In the rows, zero is written as 128.
Known rows, with every way that one mark hangs from another
J380[J203[J531 J952[J627[J271 J393]]]]: [102 126  90 108 144 140 136  98 108  66 148 120  60 157 114  68 117  99
 104 148 149 121 101 164 114 133 142 193 146  93 142 147 150  97 149 142
 194 153 111  75 154 111 124 114 128 166 148 169 125 142 102 116 114 155]
J393[J531[J203[J952]] J670]: [139  95 178  81 156  73 159  90 152 154 113 138 176 152 143 180 132 117
 170 128 119 137 144 129 159 110 101 113 109 141 112 146 109 118 183 158
  89 105 143 133 123 103 162 134 106 136  93 175  87 100 149  95 176 122]
J527[J397[J203[J531 J952[J627]]] J536]: [ 77 142 204 131 176 126 100 125 113 145 112 105 100  92 165 119  48 140
 144 122 101 184 126 100 159 100  79 139  50 121 185 131 158  82 176 106
 128  77 171 116 115 140 147 116 135 110 134 160 202 172 142 116  96 110]
J397[J203[J531 J952] J527]: [ 84 128 111 145 131 119  95 125 128 135 131 102 124  80 146 167 106 130
 165 136  44 131 130 152 157 170 102 121 116 123 141 106 190  93 150 157
 121 107 165 148 133 140 157 177 164 105 121 196 123 114 112 111  94 118]
J397[J203[J531] J527]: [108 125 123 126 130 152 109 137 129 107 131 105 162 102 150 162 126 146
 145 125  86 115 151 163 157 166 128 103 121 130 144 103 176 115 135 138
 132 123 150 150 138 155 122 141 150  74 135 158 119 130 114 127  81 103]
J271[J203 J627]: [149 112 142 141 143 150  99 161 170 150 157 133 133  97  98 124 146 165
 159 122 120  97 157 117 158  83 150 142 118 140 137  99 107 180  55 105
 111 104 115 115  92 131 102 100 163 127  86 103 129 160 172 149 120 125]
J271[J627]: [119 101 168  97 104 126  94 133 191 159 137 136 127 101  97 148 119 137
 144 131 134 113 166 127 166  99 139 140 105 145 124 142 109 164  62 122
  73 127 124 123 106 146 119 104 138 122  89 121 138 159 154 137 138 118]
J380[J203[J531 J952]]: [122 113 118  83 145 123 104 103 140 138 111  90  81 135 126 152  92 131
 179 129  57 157 144 167 151 121 133 191 102 163 163 118 129  97 142 164
 132  96 155 103 137 156 138 133 188 148  71 219  94 130 127 110 134 108]
J380[J203[J531]]: [143  92 124  82 145 149  99 131 143 108 142  83 124 145 113 149 119 151
 143 105  95 126 173 168 139 107 174 168 106 162 165 123 122 127 127 151
 148  94 147 130 133 164 110  97 165 119  98 181  77 130 131 122 119  95]
J627[J271 J393[J670] J952[J203[J531]]]: [154 134  48 130  97 131 162 144  71 150  92 116  68 170 141  81 139 122
  76 156 179 101 100 138  42 227 156 119 176 128  90 165 112 117 138 154
 147 130  94 185 186 158 123 106  96 154 178 104 110  65 107 103 119 123]
J952[J203]: [157 108 106 126  93 131 115 142 113 183 124 107 123 113 100 168 161 143
 105 123  59 131 154 134 135 111 176 118 108 135 124 104 106 111  49  81
  86 110 118  99 112 124 118 105 149  91  88  95  95 134 105 134 125 129]
J271[J203[J531 J952] J627[J393]]: [123 192 131 169 155 124 134 115 147 100 120 102  69  30 110 110  89 150
 152  92 147 111 103 108 137 122 107 174 164 144 129 148 120 160 133 143
 143 104 120 132 111 154 102 149 172 165 106 150 130 117 155 141 108 120]
J627[J271[J203] J393 J952]: [162 116  42 198  77 183 119 160  79 112 144 156 112 160 123  78 178 109
 109 182 167  94 146 140  73 167 161 132 160 104  84 114 106 172  65 116
 175 160 101 142 115 155  73 117 149 140 146  77 141 121 100 151 134 147]
J380[J203[J952]]: [133  91 103  98 134 130 100 112 152 154 148 138 110 157 104 150 119 129
 188 164  63 150 139 144 144  90 137 180 121 140 152  95 124 117 100 150
 117 133 137  82 111 117 110 117 184 164  65 177 107 139 107 134 136 130]
J380[J203[J531 J952[J627]]]: [113 123 145  91 166 115  96 114 171 135 144  82  85 110 131  92  68 125
 165 132  61 153 127 164 141  86 129 183  90 131 162 101 125  80 136 152
 150 113 144  69 147 125 163 124 156 154 106 199 121 161 143 101 104 134]
J397[J203[J952] J527]: [ 82 116 104 140 100 130  75 136 139 155 139 151 154 106 139 185 129 132
 176 169  53 122 135 162 148 133 112 115 137 102 131  83 190 109 105 128
 100 155 145 116 124 114 125 173 178 104 119 154 131 133  94 138 111 126]
J531[J203[J952[J627[J271 J393]]]]: [118 107  92 152 121 120 167 142 108  97 177 173  94 128 128  79 155  98
  98 174 125 119 117 159 113  92 132 152 133  94  85 150 170 133 117  91
 166 161  77  73 127  66 104 119 109 137 154 103 157 166  90 152 129 165]
J627[J393[J670] J952]: [130 122  85 133  76 117 134 149 128 156 104 176 166 158 123 154 118 103
 125 147 180 124 112  92 104 151 112 106 188 136  77 140  85 144 118 153
 128 177 134 192 161 149 118 128 126 160 134 116 136 107 119 134 128 112]
J531[J203[J952[J627]]]: [138 103 152 130 133  86 120 132 184 167 179 129 121  98 154 127 122 136
 150 142  48 174 137 144 154  47 106 131  72 138 112 125 149 115 104 110
 127 121 112  68 122  76 142 123 137 132  95 151 151 198 117 124 119 150]
J527[J397]: [143 110 167  96 101  84  89 160 118 149 148 115 168 136 116 209 121 123
 136 117 131 145 194 119 179  79 141 145  93 141 134 123 127 126  64  96
  79 114 129 130 107 131 143 110 170  84  76  97 158 163 131 106 129  89]
J397[J203[J531] J527[J536]]: [ 80  97 126 129 141 192  95 146 124  94 114 141 157 106 113 148 118 145
 180 118 100 134 169 129 168 150 120  90  79 137 171 110 174 151 164 117
 110  94 166 184 128 168 109 121 155  76 157 191 129 133 130 149  86  97]
J531[J203[J952[J627[J271]]]]: [133  86 119 119 128  96 123 159 133 127 168 154  87 138 134  94 140 114
 128 186  88 134 144 170 139  85 137 144  86 100 104 138 159 120 111  87
 139 124  90  53 119  74 114 112 122 133 112 137 156 180 113 113 150 181]
J271[J203 J627[J393[J531 J670] J952]]: [145 168 144 145 140 148 141 121 165 132 112 133 154 156 145  73 127 141
 145 119 229  98  95  81 110 159 108  93 195 129 132 130  68 192 144 183
 137 163 139 194 141 164 133 134  78 163 137  91 136  56 185 129 127 124]
J527[J397[J203] J536]: [119 105 171 135 138 179  89 150  80 140 151 156 160 157 113 189 109 153
 156 119 120 160 191 104 159  95 143 120  69 131 165 101 154 139 135  74
  89  99 139 145  79 149  99  77 152 102 117 114 177 143  99 138 123  98]
J531[J203[J952]]: [137  91 123 132 114  99 117 130 160 165 152 144 114 107 135 163 137 129
 178 149  55 154 169 156 152  81 124 139  84 142 104 118 135 130 107 101
 121 102 120 108 105  99 107 131 169 131  70 161 113 171 105 136 137 131]
J527[J397[J203]]: [131 130 166 134 138 122  74 156  99 155 158 114 173 139 133 219 119 154
 112 123  97 134 165 118 157 112 141 122 108 121 152  92 134 100  87  88
  97 130 128 123  82 119 122 107 164  80  78  98 148 105  99 126 126 109]

Rows
[101 176 125 149 179  91 149 144 140 119 129 119 135  56 117  92  66 139
 135 106 150 114  59  98 118 109 119 157 156 145 135 117 115 106 167 142
 164 102 123 127 159 110 163 130 122 167 147 146 127 143 172 123 116 126] : J271[J203[J531 J952[J627[J393[J670]]]]]
[ 89 133 173  95 122  78 105 107 166 152 127  80  99  70 137 128  70 113
 127 105  66 146 111 137 163  94 112 148  64 151 129 137 147  80 102 147
 127 105 156  90 147 153 169 158 150 116 119 172 147 183 161  84 132 139] : J203[J531 J952[J627]]
[135 112  82 134 141 118 115 132  88 111 113  93  80 103 118 122 124 136
 144 150  87  87 151 171 128 151 175 169  98 127 120 130 133 135 102 139
 125  66 121 112 113 157 111 123 165 143 111 166 126 149 122 112 145 129] : J627[J271[J203[J531 J952]]]
[138 185 109 124 106 127 148 138 155 181  71 111  68 107 152  66 103 137
 109 125 174 131  83 114  85 203 114 131 188 137 112 145  83 144 147 140
 120 146 102 200 182 153 129 120  99 172 142 110 139  62 151 122  84 118] : J271[J627[J393[J670] J952[J203[J531]]]]
[130 127 122 119  97 125 121 146 181 158 107 173 135 143 136 116 111 112
 148 151 218 102 115  82 104 172  82 120 190 129  85 146  81 168 115 137
 124 184 133 192 149 134 114 122 109 180 137 104 171 104 151 132 118 115] : J271[J627[J393[J670] J952]]
[139 184 164 153 161 136 144  82 155  97 124 124 120  91 115 135 146 141
 142  91 166 114 105  98 158 118 107 150 174 130 153 119 112 188 130 142
 118 135 133 124  75 144 125 160 131 144 118 107 128 110 148 149 149 137] : J271[J203[J952] J627[J393[J531]]]
[116 119 181 128 154 164  85 141  86 132 109 115 142 125 133 181  89 148
 135  92 115 140 178 114 154 123 130 124  52 156 170 117 137 127 162  93
  99  70 163 163  98 172 117  91 149 101 117 156 167 129 124 137 107  82] : J527[J397[J203[J531]] J536]
[148 141 179 138 135 115 170 103 140  70 173 133 190 136 132 126 175 120
  78  75 169 134 130 124 144  79 122 104 125 133 122 142 123 143 141 117
 151 176 120 101 123  90 127 126  72  94 146 104 100 151 131 136 135 144] : J952[J627[J393[J531[J203]]]]
[160 125  84 147 120 152 147 140  81  89 109 150 159 215 140  84 173 106
 116 146 238  83 116 135  81 192 154  95 194 107 105 119  92 171 143 168
 166 162 122 181 121 149 115 125  86 153 169  77 116  80 140 125 162 123] : J627[J271[J203] J393[J531 J670] J952]
[134 133 118 152 152 111 118 139 131 144 115  79 109  68 106 145  99 140
 165  95  70 126 143 152 152 105 146 160  81 160 139 102 131 127 105 142
 123  60 152 128 109 162 145 139 189 134  81 167 106 158 155 108 132 118] : J271[J203[J531 J952]]
[142 142 179 104 170 113 172 124 153  88 157 150 209 162 132 114 150 123
  98 103 191 141 112 110 125  95 110  90 140 121 107 143 108 133 169 116
 135 159 110 132 151  81 137 115  54 120 153 106 108 114 150 116 140 135] : J952[J627[J393[J531[J203] J670]]]
[157 109 100 137  83 118 118 127 124 198  92  74  71 122 162 113 133 137
 113 124  66 146 138 163  98 168 148 112  90 166 116 126 105 115  96 154
 127  98 140 162 139 180 144 138 148 117 107 120 121 118 131  99  93 144] : J627[J952[J203[J531]]]
[132 168 153  91 131 121 158 106 116 117 124 128 182 152 127 118 162 124
  65  88 178 140  77  89 116 133 143  91 153 117 145 145  97 100 136 123
 112 169 108 108 165  86 175 143  44 115 178  63 118 106 145 125 152 148] : J952[J203 J627[J393[J531 J670]]]
[145 112 150  94 152 109 181 124 112  55 152 162 190 208 128  86 184 101
  78 137 235 106 111 121 113 123 139  94 166 100 107 168 121 142 178 117
 155 165  85 112 149  68 130  90  39 110 177  92 105 115 136 134 168 143] : J952[J627[J271 J393[J531[J203] J670]]]
[145 125  79 136  81 144 141 153  68 118 155 136  99 135  91  79 187 116
  32 153 140 113 108 132  89 124 182 126 140  83 132 144 140 103  59  73
 138 167  71  74 140  72 119 119 102 106 170  42 155 145  90 146 129 181] : J952[J203 J627[J271 J393]]
[130 137  85 108 115 138 151 168  76 131 125 160 122 166 105  82 165 133
  50 163 186  96  95 114  94 143 177 110 172  82 104 159 133  93  90  94
 122 163  65  84 164  59 125  97  70 120 193  51 144 110 106 155 126 160] : J952[J203 J627[J271 J393[J670]]]
[101 156 128  89 180 110 144 111 147 116 131 120 109 136 131 103  48 128
 144 124 141 132  70 117 112 107 107 173 169 134 145 131 120  93 182 168
 166 142 132 105 191  90 168 126 113 179 145 178 107 116 138 119 108 107] : J380[J203[J531 J952[J627[J393[J670]]]]]
[ 89  81 109 147 116 199  92 149 126 124 125 172 185 129 118 157 159 149
 179 158  98 132 165 112 150 137 122  86  89 120 146  98 164 155 132  87
  86 133 147 156  88 144  81 116 140  74 151 149 138 152 100 185 113 116] : J397[J203 J527[J536]]
[ 97 164 138 121 120  81 142 104 148 102 122 103 110  71 141 133  72  93
 104  92 111 145  99 122 141  99 100 157 109 142 117 162 133 112 120 134
 146 136 139 104 161 131 156 177 138 130 151 154 138 177 136 118 113 144] : J203[J531 J952[J627[J393]]]
[124 170 139 162 146 124 144 103 139  80 149 110 154  85 125 120 129 120
 125  81 150 134  74 101 144  96 117 130 147 112 154 121 131 150 122 151
 153 163 137  76 110 119 154 187 108 123 153 103 127 144 153 134 157 155] : J271[J203[J952[J627[J393[J531]]]]]
[159 151 115 125  90 132 158 106 115 160  78 127 150 186 160 112 162 111
  97 122 172 143 107 108  95 200 132  77 175 123 112 131  80 129 145 157
 121 167 138 191 145 143 154 160  75 133 154  77 103  56 128 123 145 122] : J627[J393[J531 J670] J952[J203]]
[152 123 152 109 123 108 120 147 127 164 118  61 113  68 121 108 123 144
  79 108  68 153 117 143 125 118 158 109  55 148 156 140 117  89  73 117
 132  82 134  87 166 130 161 118 116  90 132 115 116 159 145 105  86 145] : J952[J203[J531] J627]
[151 104 115 124 128 110 159  92  90  62 135 153 108 181 118 155 200  82
 103 131 154 112 140 161 124 153 116 143 141 113  91 163 157 146 162 118
 130 156 107 122  95 103  97 151 114 133 130 133 100 120  94 130 181 148] : J627[J271 J393[J531[J203[J952]]]]
[ 50 109 130 144 143 169 106 144 152 130 142 171 147  97 143 113  99 146
 202 180  65 158 119 115 166  88  88  87  79  80 169  83 205 119 146 115
 115 149 150 100 119 108 128 149 111 104 177 164 182 169 122 166 104 144] : J397[J203[J952[J627]] J527[J536]]
[158 124  53 187 101 165 139 167  84  91 119 101  87 137 140  70 157 114
 104 140 174  75 148 148  75 180 156 141 153 131  95 127 120 159 105 143
 185 127 116 168 150 192  76 115 144 150 154 115 118 136 108 124 110 128] : J627[J271[J203[J531]] J393 J952]
[132 180 159 127 177 121 145 104 170 114 102 150 149 123 129 138 112 141
 157 112 207 104  66  73 133 134  94 138 205 119 141 135  90 162 157 164
 108 129 138 156 101 117 142 151 103 161 122 121 121  87 180 141 168 117] : J271[J203[J952] J627[J393[J531 J670]]]
[174 144 107 155  63 140 143  92 111 139  92  99 127 161 157 119 193 106
  76 118 133 146 120 119 102 172 128  94 147 130 128 127 100 134 107 142
 128 167 130 143 118 175 128 173 104 100 142  72 110  93 100 137 125 155] : J627[J393[J531] J952[J203]]
[ 99 140 172 119 170 133 105 115  83 144  99 111 105 103 145 184  56 143
 170 101  84 162 160 119 158 121  91 146  53 138 161 115 139 108 189 109
  96  63 179 158  91 175 118 130 174 124 104 173 174 146 122 118 112  88] : J527[J397[J203[J531 J952]] J536]
[133 156 181 138 144 120 151  79 172  94 129 134 106 123 139 141 160 120
 134  98 167 134 118 137 141 106  80 149 159 146 121 157 137 167 180 125
 122 143 125 131  89 104 117 156 111 149 108 133 123 128 131 132 153 138] : J271[J627[J393[J531[J203[J952]]]]]
[147 156  58 150  70 137 142 154 119 200 104 156 124 165 134 125 153 123
  95 156 143 134 104  88  66 168 136 104 190 126 103 109  84 122 105 124
 126 157 121 172 151 123 139 128 112 151 147  75 131  80 101 139 115 127] : J627[J393[J670] J952[J203]]
[151  88 132 103 140 124 171 113  86  60 123 165 189 225 119 143 194 103
  85 140 238  96 142 139 125 155 141  93 162 109  71 177 111 147 183 117
 130 149  83 150 117  94  99  91  77 114 150  94  92  80 111 125 189 121] : J627[J271 J393[J531[J203] J670]]
